In the rows, zero is written as 128.
Known rows, with every way that one mark hangs from another:
{Z_488 {Z_395 Z_121 Z_278} Z_454}: [132 163 128  90 144 137  78  95 140 132  94  76 122  91  98 175 171 115
 119 149 122  80 105  90 134]
{Z_121 Z_395 Z_454 Z_757}: [191 134 101 131 129  80 144 108 136 109  94 121  88  99  90  10 181  74
 192 105 153 122 139 149 124]
{Z_454 {Z_488 {Z_395 {Z_121 Z_757} Z_278}} Z_883}: [155 146  61 140 157 108 130 143 157 105  99 114 119 121 103 139 161 125
 106 124 117  86 117  50 122]
{Z_757 {Z_121 {Z_395 Z_488}} {Z_278 {Z_454 Z_883}}}: [120 118 132 134  84 122 158 126 146 117 146  97 117 157 108 101 199 126
 160 166 101 120  58 107  64]
{Z_883 Z_454}: [114 146 111  86 119 131 108 118 131  62 111 117 125 116  78  97 167 110
 186 120 123 124 169 110 109]
{Z_757 {Z_121 {Z_395 Z_488} Z_454}}: [155 137 112 116  98 115 147 114 134 124 116 110 114 139 102  71 186 114
 158 122 146 110 118 140  62]
{Z_278 {Z_757 Z_121}}: [139 159  75 115 120 123 120 115 132  89 111 114 124  91 119  95 160 111
 153 137 102 120 133 120 144]
{Z_454 {Z_488 {Z_395 Z_121 Z_278}} Z_883}: [126 142  78 124 146 131 118 150 152 102 102 110 120 128  88 163 163 134
 107 136 114  90 115  49 112]
{Z_121 {Z_454 Z_488} Z_757}: [174 150  47 142 151  84 146 140  86 120  72 139 128  87  94  34 157  85
 182  96 137 125 133 137 137]
{Z_121 {Z_454 {Z_488 Z_395} Z_883} {Z_757 Z_278}}: [187 121  70 163 119  97 174 135 110 137  65 122 109  95 104  43 189  98
 168 101 126 117  82 112 141]
{Z_454 {Z_488 {Z_395 {Z_278 {Z_757 Z_121}}}} Z_883}: [146 145  61 144 136 129 136 145 145  89  95 118  97 110 114 130 160 143
 103 143  95 100 115  67 143]
{Z_278 {Z_454 {Z_488 {Z_395 {Z_121 Z_757}}} Z_883}}: [112 127  61 124 123  99 129 135 120 119 106 112 129 127 117 124 170 111
 162 152 110  94 128  75 141]
{Z_883 {Z_454 {Z_488 Z_395 {Z_757 Z_278}}}}: [151 122 108 108 120 144 159 155  96 112  81 108  84 120  99 120 156 111
 160  71 111 125 101 114 149]
{Z_278 {Z_454 Z_488}}: [ 82 148  76 111 133 119 112 161  75 103 112 125 127 108  81 111 150 103
 179 155 106 131 123 126 138]
{Z_278 {Z_454 Z_883} {Z_757 Z_121}}: [108 124  77 118 110 111 125 107 133  81 121 108 133 110 128  92 177 124
 177 184  75 116 143  81 151]
{Z_757 Z_121 {Z_278 {Z_454 {Z_488 Z_395}}} Z_883}: [ 96 146  95 134  87 124 162 116  83 171  84 113 112 100 154 131 182 150
 160 167 109  87  64 116 123]
{Z_278 {Z_454 Z_883} Z_757}: [111 125  94 110 129 121 110 110 127  68 122 109 114 104  92  86 175 106
 182 174  70 137 155  87 169]
{Z_883 {Z_454 {Z_488 {Z_395 Z_278} Z_757}}}: [152 132 101 101 153 138 139 154 110  95  85 111  78 122  98 134 143 124
 130  80 109 112 137  86 150]
{Z_121 {Z_395 Z_488 Z_883} {Z_757 Z_278}}: [180 156 128 166 151 116 137  92 144 120 143  73  87 134  84  78 166  95
 143 101 113 148  78 132  76]
{Z_278 {Z_757 {Z_121 Z_454} Z_883}}: [158 150  85 119 120 113 142  67 113 123  72 120 116  80 142  61 178 133
 176 141 112 101 157 113 140]
{Z_488 Z_395 Z_454}: [115 142 130 102  95 150  95  90 122 104  92  82 115  71  81 137 175 102
 148 139 140 100 112 151 148]
{Z_454 {Z_488 {Z_757 Z_121 Z_278}} Z_883}: [144  92  79 157 111 129 187 161 123  90  99 109 142 115 104 122 160 130
 141  96 105 120  56  95 117]
{Z_883 {Z_454 {Z_488 {Z_395 Z_121 Z_278} Z_757}}}: [154 138  96  89 162 130 132 151 117 113  86 106  94 137 110 155 143 125
 133  82 107  99 139  61 138]
{Z_454 Z_488}: [110 157  70 124 134 132 119 163 100  85 103 131 128 100  65 112 144 105
 154 118 126 132 119 134 121]

Rows:
[147 125 128  95 146 146 150  90 136 129 118  88 137 136 100 165 159 126
 115  85 116 102 123  87  86]
{Z_395 Z_121 {Z_488 {Z_757 Z_883}}}
[122 130 128 118 119 151 110  90 140  65 125  90 153 116  53 130 174 119
 140 138 117 125 117 120  84]
{Z_395 {Z_488 {Z_454 Z_883}}}
[169 114  91 132 141 121 169 161  68 138  67 116 115  94  85  70 159  94
 174  74 115 141  78 134 146]
{Z_121 {Z_454 {Z_488 {Z_757 Z_278}}}}
[149 159 101  93 175 106 101 125 131 137  96 109 141 110  94 109 173 111
 146 131 115 101 134  65 104]
{Z_395 {Z_121 Z_454} Z_278}
[155  72 109 118  75 131 180 108 145 121  82  84 117 101 133 109 189 125
 132  93 138  81 114 103 139]
{Z_488 Z_395 {Z_757 {Z_121 {Z_454 Z_883}}}}
[147 119 147 112 136 157 144  67 111 102 100  81 125  96  82 143 156 125
 127  97 118 115 110 135 114]
{Z_395 {Z_488 Z_454 {Z_757 Z_883}}}
[131 146 127 123  95 131 152  78 155 107 123 109 105 131 115 113 179 146
 133 140 145  92 121 130  52]
{Z_757 {Z_121 {Z_395 Z_488}} Z_883}
[113 155  95 108 132 130 130 102 104  79  83 135 113 109  94 105 158 141
 186 125 127 110 172 106 106]
{Z_757 {Z_883 {Z_454 Z_488}}}
[179 172  89  95 196 105  97 116 126 135  90 111 117 105 105  90 165 104
 150 131  86 116 148  58 144]
{Z_395 {Z_121 Z_454} {Z_278 Z_757}}
[137 101 139 108 102 156 162  87 136 117  86  85  81  79 111 141 169 123
 114  90 135  91 122 124 157]
{Z_488 Z_395 {Z_757 Z_883}}
[177 126 123 121 161 130 174  97 125 139  95  96 117 117 125 121 163 153
  91  95 109  95 111  82  87]
{Z_395 Z_278 {Z_488 {Z_757 {Z_121 Z_454} Z_883}}}
[111 145 115  97 172 124 104 126 152 113 149  93 150 162  87 163 173 133
 113 166  77 107 124  29  73]
{Z_395 Z_121 {Z_278 {Z_454 Z_883}} Z_488}
[105 144 123 106 113 149  96  81 134  96 113  69 101 115  99 136 168 129
 160 123 124 108 167 100 117]
{Z_488 {Z_395 {Z_883 Z_454}}}
[152 193  69 116 230 115  72 105 114 104 108  89 113 142 113 145 129 139
 161 129  61 124 176  20 124]
{Z_395 Z_121 {Z_278 Z_757} {Z_883 {Z_454 Z_488}}}
[145 169 103 116 155 135  96  79 143 109 107  70  82 116 140 136 159 149
 126 138  85 100 164  59 139]
{Z_488 {Z_395 {Z_278 {Z_757 Z_121}} {Z_883 Z_454}}}
[147 118 138 110 163 150 124  94 139 103 106  52  77 114 110 157 149 136
 111  86  99 107 147  65 145]
{Z_488 {Z_395 Z_278 {Z_883 Z_454}} Z_757}
[139 151  89 145 125 105 160 111  90 156  82 117  92  83 131  87 173 113
 161 136 110 107  82 125 154]
{Z_121 {Z_757 {Z_278 {Z_454 {Z_488 Z_395}}} Z_883}}
[140 130 132 115 171 149 100  60 116 125 127  34 161 133  93 190 143 122
 134  96 101 116 112  89  91]
{Z_395 Z_121 {Z_488 Z_454 Z_757} Z_883}
[149 125 100 113 140 133 156 160  91  90  89 119 108 121  86 104 148 109
 180  74 102 142 106 111 135]
{Z_883 {Z_454 {Z_488 {Z_757 Z_278}}}}
[143 122  71 152  99 110 167 146 105 128  81 124 154 110 112  72 188 130
 180 130 119 115  66 105  93]
{Z_757 {Z_121 {Z_454 Z_488 Z_883}} Z_278}
[171 144 111 131 143 114 127  83 147 119 119  84 171 127  90 124 181 104
 149 121 105 114  71  89  81]
{Z_395 {Z_121 {Z_757 Z_278}} {Z_488 {Z_454 Z_883}}}
[114 156 123 111 150 151  98  82 124  81 139  74 132 151  76 133 155 134
 157 112 105 136 170  93  62]
{Z_395 Z_488 {Z_883 Z_454}}
[ 92 138 116 124  90 119 153  92 105 148 101 105 136  94 145 111 191 144
 175 177 104  97  77 112 106]
{Z_757 Z_121 {Z_278 Z_454} Z_883}
[132 155 134 137 169 129  91 103 157  83 138  76  80 116  70 116 156 120
 133 141 116 128 130  97  94]
{Z_121 {Z_395 Z_278 Z_883}}
